Known rows, with every step that occurs:
noro poma kurap sanaf: [ 23 -10  -6   5   5  -8   2  12   6  -6  21   9 -21  12   6  12  15   9
  12   3  -6  -2  -9  -3  11  -8 -12  16   9   0  -2   3 -14   0  14  -7
   7   3   3]
vedi lopo kisuv poma kurap: [ 28  -2  -1  -5   7  -8   4  -2   4  -2  12  -2 -17  14  11  -3  -4   6
   8   1 -11  -8  -5  -3   7 -24 -19   2   0  -6  -4   9  -6 -12  15  -4
   8  -3  17]
tikas poma: [ 20  -1   4   0   2 -10   2  -5  -3  -2   7   1  -5  10  -2  -6   4  -1
   9  -4 -10   0   2  -1   5  -3  -3  -3   7  -1   0  -1 -12  -1   8  -1
  -1  -8   7]
noro poma zafif: [ 11  -7   4   3  15  -9   1  15  -2  -4  12   2  -9  16   6  12  17  -1
  18   4 -11  -4   0  -7  -1  -6 -18   7  17  -6   2   2  -8  -1  11  -8
  15  -3  -3]
sanaf noro poma zafif: [ 18  -5   1  -2  15  -9   1  14   0  -3   8   8 -12  10  10  14  21  -2
  14  -9 -13  -7  -7  -6   1  -7 -18  11  22  -5   0   0  -9  -4  11 -15
  20   2  -6]
vedi poma tikas: [ 19  -1  -2   8  10 -11   6  -9   2  -4   6   4  -4  16  -2   1  -2  -2
   1 -11 -12   0  -2   0  12  -3  -5   2   9   3   1  -1 -11  -1  13  -7
   6  -1   5]
badi lopo vedi: [ 11   0 -12   7   4  -4   3   1  -4   1  15  -9  -8   5  -7  -6   7  11
  11   7  -6 -12  -2  -3   3  -8  -4   9   9 -10   3   5   0 -13  14  -6
  10 -15  12]
zafif poma: [ 13  -9   4   7   3  -7   4  -2  -2  -2  14   5  -6  14   1  13  14   2
  13  -4  -9  -2  -3  -1  12  -8 -12   5  11  -8   2   7 -10   0  11 -10
   3  -7 -12]
sanaf noro poma vedi lopo: [ 21  -3  -1  -1  15  -2   9   7   6  -6   6  10 -24  14   7  12  12   2
   4 -17 -21  -5  -7   0   9 -17 -17  17  18  -2  -2  -2 -21  -6  13 -18
  17   8  -5]
vedi lopo: [ 20  -3   3   6   6  -1   4  -4   3  -3  10   0 -14   9   5   5   3   5
   4  -4 -12  -2   0  -1  10 -18 -12  10   4  -6   2   4 -12  -6  13  -2
  10  -1   3]
sanaf kurap: [ 22   1   0   9   3  -4   0  -1   0  -6   4  -1 -13  -3   5  -4   6   3
   9  -7  -9   4  -3   0   7  -5  -9   7  11  -7   0   1  -6   5   2  -6
   8  -6  -8]
badi lopo kisuv poma vedi: [ 17   3  -8   1   9  -9   7   0  -5   1   6  -7  -6  11  -2 -10  -9  -1
  11   3 -16  -6  -7  -4   6 -14 -14  -3  12  -6  -3   5  -1 -12  16  -7
  10 -10  22]
kisuv poma: [ 20  -3   3   2  11 -10  -3   3  -2  -3   6   3  -9   8   1  -6   6   3
  11   0 -11  -1  -5  -3   8  -7 -15   2   3  -5   2   3  -4   5   9  -7
   1  -4   9]
kurap sanaf noro poma: [ 26  -5  -6   5   9  -5   2   4   6  -8   9  12 -20   3   9  13  15   5
   4 -12 -11  -6 -14  -3  10  -6 -13  16  17   1  -3  -4 -14  -3  13 -12
  14   4  -2]
kurap poma: [ 18  -6   1   5  12  -5  -3   4   2  -2   9   1  -2   7   5   5   9   5
   9  -8 -14  -2  -5   0   6  -7 -16   7  15  -2   4   0 -15  -4  12  -3
  12  -1  -9]
badi lopo tikas poma kurap sanaf: [ 25   2 -17   1 -11  -5   2  -3   3   0  13  -6 -10   4  -5  -5  -1   8
  17   7  -9 -15  -1   1  11 -12  -1   2   9  -1  -6   6  -5 -18  16   7
  -2 -11  14]
vedi poma kurap sanaf noro: [ 37  -5 -17  -3  -2 -14   4  -2   5  -6   9  13  -7   9   7   9   6   5
   6 -11  -7  -4 -10   0  18   0  -2   8  10   4  -6   1  -7  -1  10  -6
   2   2   7]
vedi poma noro: [ 22  -2  -4   0   3 -13   2  -3  -9   1   8   3   2  14   5   9   8   2
  13   1 -10   0   0  -3   8  -2  -1  -1  11  -6   0   0  -1   1  11  -1
   4  -2   3]
badi lopo: [ 13   0  -6   9   3  -4   3   0  -5   2  13  -7  -2   3  -5  -3   5   2
  11   3  -7  -4  -5  -3   7 -10  -6   6  13  -7   3   7  -2 -10  16  -1
   8  -7   7]
lopo vedi poma tikas: [ 14  -3  -8   7  10 -11   5  -7   1  -4   8  -1 -12  18  -4  -3  -1   8
   2  -6 -10  -9   0   1   6  -2  -3   5   5  -1   1  -2  -8  -5  11 -13
   7  -9  10]
tikas poma noro: [ 18  -1   5  -5   2 -13   1  -4  -5   4   7  -1  -1  12   3   3  12   2
  14   0 -11  -1   3  -3   1  -5  -5  -1   8  -4  -1   0  -6  -2  11   2
   0  -8   5]
noro poma: [ 14  -6   3   7  11  -5   1  10  -1  -5  16   4 -13  12   2   6  14   2
  11   0 -10  -2  -4  -4   7  -8 -11  10  14  -5   3   1 -14   0  14  -9
  10   1  -2]
kurap sanaf noro: [ 30  -6  -7   5   5  -6   1  -3   5  -6   4  10 -14  -1   7   9  10   5
   0 -14 -10  -3 -13  -2  13  -5 -11  14  14   2  -2  -4  -9  -3  11  -8
   9   0   1]
kisuv poma zafif: [ 16  -5   3  -2  14 -14  -3   9  -3  -2   2   1  -5  12   5   0  10   1
  21   3 -11  -4  -2  -7   0  -5 -22  -1   6  -6   0   4   1   5   6  -6
   6  -8   9]
tikas poma zafif: [ 16  -3   5  -3   5 -14   2   1  -4  -1   4   0  -1  14   3   0   5  -3
  17  -1 -12  -3   5  -4  -2  -1 -10  -5  10  -3  -3  -1  -6  -1   5   0
   4 -12   6]
noro poma vedi lopo kisuv: [ 17  -5  -1   3  14  -2  13   5   1  -6  10   2 -23  21   7   9  -3   2
   5  -3 -22  -3  -3  -1   6 -22 -18   8  15  -5  -3   0 -21 -10  15 -13
  18   2   6]
kisuv poma noro: [ 19  -2   4  -3  11 -13  -6   4  -5   2   6   0  -6   9   5   2  17   6
  17   3 -11  -3  -4  -6   3  -8 -16   2   4  -9   0   4   1   4  12  -4
   2  -5   7]
poma noro: [ 18  -3   4   1   6  -9   0   2  -5   4  10   0  -4   9   4  10  19   5
  12   3  -9   0  -3  -5   5 -10  -9   7  11  -8   3   3  -3  -1  12   0
   7  -4  -1]
poma tikas: [ 14  -3   8  11  13  -6   3  -5   5  -3   8   1 -11  11  -3   1   8   0
  -1  -9 -12   1  -5   0   7 -10 -14  10   8   1   3   2 -13  -2  14  -7
   9  -2   0]
sanaf kurap poma zafif: [ 18  -1  -1   5  11  -6  -2   8   2  -4   0  -4  -5   0  14   5  10   3
  21  -9 -13  -1  -2  -1  -2  -3 -20   6  20  -8  -2  -1  -5   0   2  -5
  19  -7 -18]
vedi lopo badi: [ 20  -5   1   3   8   3  10  -6   1  -5  16 -10 -16   8   4   8  -1  10
   5   0 -11  -2  -4   0   9 -18 -16  18   1 -13   3   7 -12 -12  13  -8
  12   1   1]
sanaf noro: [ 26  -2   0   1   8  -7   1   1   2  -2   6   9  -9   2   3   4  13   0
   2 -14 -12  -4 -10  -2  10  -8 -11  11  16  -2   3   0 -11  -4  10 -10
  11   1  -2]

Rows:
[ 23  -3  -6   3   2   2   9  -1   5  -5   1   0 -22  15  -1   2  -2   5
   6  -4 -25  -7   3   4  12 -25 -12   7   9  -4  -2   2 -19  -9   9  -6
   7  -1   0] -> poma vedi lopo tikas
[ 23  -2  -3   4   1   3   3  -4   5  -4   6  -3 -19   8   3   1   1   7
   6   2 -16 -12   3   2  11 -26 -11   7   5  -7   2   5 -13 -15  14  -1
   6  -2   1] -> vedi lopo tikas
[ 26  -4  -2  -4   9  -9   1  12   5  -3  16  12 -16   9   5  10  22   2
  10 -10 -10  -6 -11  -2   9 -11 -14  16  16   0   0   4 -16  -4  14 -14
  13   6  -3] -> sanaf noro poma kurap
[ 27 -11  -6   0  -2 -10   4   0   7  -3  16  12 -14  10   7  22  20   8
  13 -12  -5  -7 -12   0  16  -7 -13  14  12  -2  -5   8 -11  -4  13 -11
   5  -3 -12] -> zafif poma kurap sanaf noro
[ 30  -9  -8   5  -2  -9   2   3   6  -4  16   8 -14   7   3   8  12   9
   6   0  -5   0  -9  -1  15  -8 -10  12   5   1  -2   4  -9  -1  11   0
   2  -1   6] -> poma kurap sanaf
[ 35  -7  -9   0  -1 -10   2   3   9  -5  11  12 -16   4   7  10  15   8
   5  -9  -6  -3 -13  -1  15  -8 -11  15  10   4  -3   3 -10  -4  10  -5
   6   2   2] -> poma kurap sanaf noro
[ 16   5 -11   1  -4  -3   7  -4  -2   1   4  -8  -8  10 -10 -10  -5   1
  16   2 -19 -11   3   2   8 -14  -1  -3  13  -4  -3   4 -11 -16  12   1
   0 -12  11] -> badi lopo tikas poma vedi
[ 20  -4  -1   0  14  -6   6  10   3  -5   6  13 -18  12   3   9  15   0
   6 -15 -21  -2  -9  -1   9  -9 -15  14  22   0  -1  -3 -20  -1  10 -19
  15   6  -5] -> sanaf noro poma vedi
[ 15  -6   1   4  14   0   9   9   4  -5   9   3 -23  19   3  10   8   3
   9  -6 -22   1  -1   0   8 -18 -17  12  12  -3  -1   0 -21  -2  12 -13
  13   5  -1] -> noro poma vedi lopo
[ 22   1   0  -4   1  -2   3  -4   3  -3   2  -6 -13  13   6   1  -2   4
  16   2 -16 -14   9   0   1 -19 -11  -2   5  -7  -4   4 -10 -15  10   3
   5  -9   4] -> vedi lopo tikas poma zafif
[ 22  -8  -6   3  12  -8   2   9   5  -7   6   9 -17   5  13  18  17   3
  10  -9 -12  -7 -11  -5   4  -3 -18  14  20  -1  -4  -3  -8  -4  13 -12
  17   1  -3] -> kurap sanaf noro poma zafif
[ 34  -3  -6  -6  -3 -14   3  -3   6  -4   9  10 -13   6   5   3  10   5
   8 -11  -8  -5  -8   1  10  -4  -6   6   7   5  -7   0 -13  -4   9  -2
  -1  -3   9] -> tikas poma kurap sanaf noro
[ 20  -2   1  -1   3 -10   8  -2  -1  -2   2   4  -9  18  -4  -5   0  -1
   8  -9 -20   3   3   1   7  -5  -5  -2  10   2  -3  -4 -17   2   3  -4
  -2  -8   8] -> tikas poma vedi
[ 10  -4   8  12  18  -4   3   5   4  -4  13   2 -17  15   0   6  13   0
   5  -6 -12  -2  -5  -2   5 -11 -18  13  13  -1   2   1 -17  -4  18 -12
  14   3  -4] -> noro poma tikas
[ 18  -7  -3   1  16   3  10   0   4  -4   9  -7 -13  14   6  12  -1  10
   8 -11 -24   1  -4   4   7 -17 -23  17  11  -7   1   1 -22 -10  10 -11
  19   4  -9] -> kurap poma vedi lopo badi
[ 19  -6  -2   3   8   3  15  -3   2  -5   9  -6 -20  15   1   7  -4   8
   4  -5 -20   3  -2   2  11 -18 -18  17   5  -9   1   4 -17  -7   8 -12
  13   2   1] -> poma vedi lopo badi
[ 14  -8   2   6   4  -1  13  -3   2  -4   9   4 -16  22   3  17   5   4
  11  -9 -19  -1   1   3  12 -17 -17   8  10  -8  -2   6 -16  -4  10 -12
   7  -5 -13] -> zafif poma vedi lopo
[ 19  -8   0   2   7  -8   1  14   2  -3  23   6 -15  15   3   8  19   5
  13   2  -8  -2  -5  -3   9 -11 -13  11  11  -2   2   7 -15  -1  13  -7
   8   4  -1] -> noro poma kurap
[ 25  -5  -2  -3   6 -13  -4   8   3  -1  12   5 -10  11   0  -4  12   6
  15   2  -7  -2  -7  -3   9  -9 -15   3   0  -3   0   8  -5   4   9  -5
  -2  -2  11] -> kisuv poma kurap
[ 22  -3  -2   2   7  -3  14  -5   2  -4   4   0 -18  18   6   3  -9   2
   0  -6 -22   0  -1   0   8 -23 -16   5  10  -3  -4   1 -16 -11  11  -7
  14  -3  10] -> poma vedi lopo kisuv
[ 25   0 -13   1   2 -12   4  -1  -1   0  14  -5  -8   3   4  -5  -4   7
  13   7  -5  -9 -12  -6   8 -13 -14   3   6  -5  -6   8   5 -15  19   0
   7  -9  25] -> badi lopo kisuv poma kurap sanaf
[ 17   2  -6   6   4  -7   7  -5  -7   2  14  -9  -1   5  -1  -5  -5   0
   7   6  -7  -6  -7  -5   6 -14  -7   2  15  -8   0   6  -1 -18  20  -1
  13 -10  16] -> badi lopo kisuv
[ 20  -1   2  -2   3  -5  10  -6   3  -4   1   1 -15  19  -1  -2  -3   1
   8 -10 -22   1   5   2   6 -12  -9   1   6   0  -4  -2 -19  -4   5  -4
   2  -6   8] -> tikas poma vedi lopo
[ 22  -1  -4  -2  -3  -6   6  -3   1  -4  -1   1 -13  14  -7  -7  -3   1
  11  -2 -22  -8   6   4  10 -13  -3  -4  11   0  -3  -3 -19  -7   5  -1
  -4  -9   5] -> lopo tikas poma vedi
[ 27  -5 -10  -1  -2 -14   3   0  -1  -3  14   8  -2  15   0   2   4   2
  11  -2  -6  -1  -2   0  15  -1  -1   1   8   0   0   5  -8   1   9  -3
  -1  -1   7] -> vedi poma kurap
[ 22  -3 -26   4  -4 -11   6  -1   0  -2  17  -3 -10   9  -3  -2   0  15
  14   6  -2 -12  -5  -1   9  -1   3   7   6  -4  -4   5   2 -13  15  -3
   5 -12  20] -> badi lopo vedi poma kurap sanaf
[ 16  -4   2   0  13  -7  -4   6  -2   3  10  -2   1   9   9  13  19   7
  14  -4 -15  -3  -4  -2   2 -10 -16   8  15  -7   3   1  -9  -5  14  -1
  14  -1 -11] -> kurap poma noro
[ 20  -5  -6   1   6 -15   4   2  -6  -3   5   4   3  16   5   6   2  -4
  15  -1 -11  -2   2  -4   5   3  -7  -4  13  -4   0   1  -1   1   6  -2
   7  -7   5] -> vedi poma zafif
[ 29  -5  -5  -3  -5 -14   2  -2   5  -4  12   6 -11  10   2   0   6   7
  10  -3  -7  -2  -3  -1  10  -4  -5   4   3   4  -6   1 -11  -2   8   4
  -4  -6  12] -> tikas poma kurap sanaf
[ 20  -5   0   4   8  -1  10   0   4  -4   4   3 -18  17   1   5   0   4
   3  -7 -21   3   0   2  10 -19 -14  10   7  -3  -1   1 -18  -3   8  -7
  10   0   3] -> poma vedi lopo
[ 26  -5  -9   4  12  -1   9   4  10 -10   3  11 -28   9  11  16   9   7
   2 -17 -20  -4 -11   0  11 -15 -17  20  14   2  -7  -4 -19  -6  14 -15
  17   7  -2] -> kurap sanaf noro poma vedi lopo
[ 13  -8   6   2   3  -9   3   0  -6   4  15   2  -4  15   5  22  22   5
  19  -1  -9  -3  -2  -3   8  -8 -11   5  12 -12   1   8  -4  -2  14  -6
   5  -8 -14] -> zafif poma noro
[ 17   2   3  12  16  -1  -1  -2   8  -5   2  -4 -12   1   8   0   7   4
   8 -18 -16   2  -5   3   2  -7 -19  12  16  -1  -1  -1 -14  -2   8  -9
  18  -2 -18] -> sanaf kurap poma tikas
[ 25  -7  -8   5  10  -5   7   6   7  -9   5  14 -23   8   6  14  13   4
   4 -15 -18  -2 -13  -1  12  -7 -15  17  19   3  -5  -6 -18  -1  11 -15
  14   5  -1] -> kurap sanaf noro poma vedi
[ 36  -2  -8  -6   7  -8   5  -4   9  -5   8   4 -22   7  16   4  -2   9
   3  -8 -11 -11 -13  -3   9 -22 -21   8   2  -2  -9   4  -5 -15  17  -8
  12   1  16] -> vedi lopo kisuv poma kurap sanaf noro
[ 22   0   0  -4   4  -7  13 -10   0  -4   3  -2 -15  20   4  -4 -13  -1
   4  -9 -22  -1   3   1   5 -17 -10  -4   8  -1  -7  -2 -17 -11   8  -3
   7  -8  14] -> tikas poma vedi lopo kisuv
[ 21   0  -3   5  10  -2   2   3   5  -5   0  -1 -12   3   7   0   4   4
  13 -16 -21   5  -3   4   6  -6 -16   9  20  -3  -2  -4 -15   4   0 -10
  15  -4 -17] -> sanaf kurap poma vedi
[ 17   3  -6   1   8  -9   3  -3  -6   1  10  -8  -4   4   1 -11  -6   0
  12   6  -9  -8  -8  -6   4 -14 -12  -3  10  -9  -1   6   4 -14  19  -4
  10 -11  21] -> badi lopo kisuv poma
[  9  -7   9  11  10  -6   5  -7   3  -2  12   2 -10  16  -1  14  13   0
   7 -10 -10  -2  -4   0  11 -10 -17   8  10  -4   0   7 -13  -4  16 -13
   8  -7 -14] -> zafif poma tikas
[ 21  -5  -6   2  10   5   5   2   7  -4   1  -1 -16  15   5   6  -1   8
   9 -10 -27  -8   1   6  10 -23 -18   8  14  -3   0   0 -23 -13  10  -4
  13   1  -9] -> kurap poma vedi lopo tikas
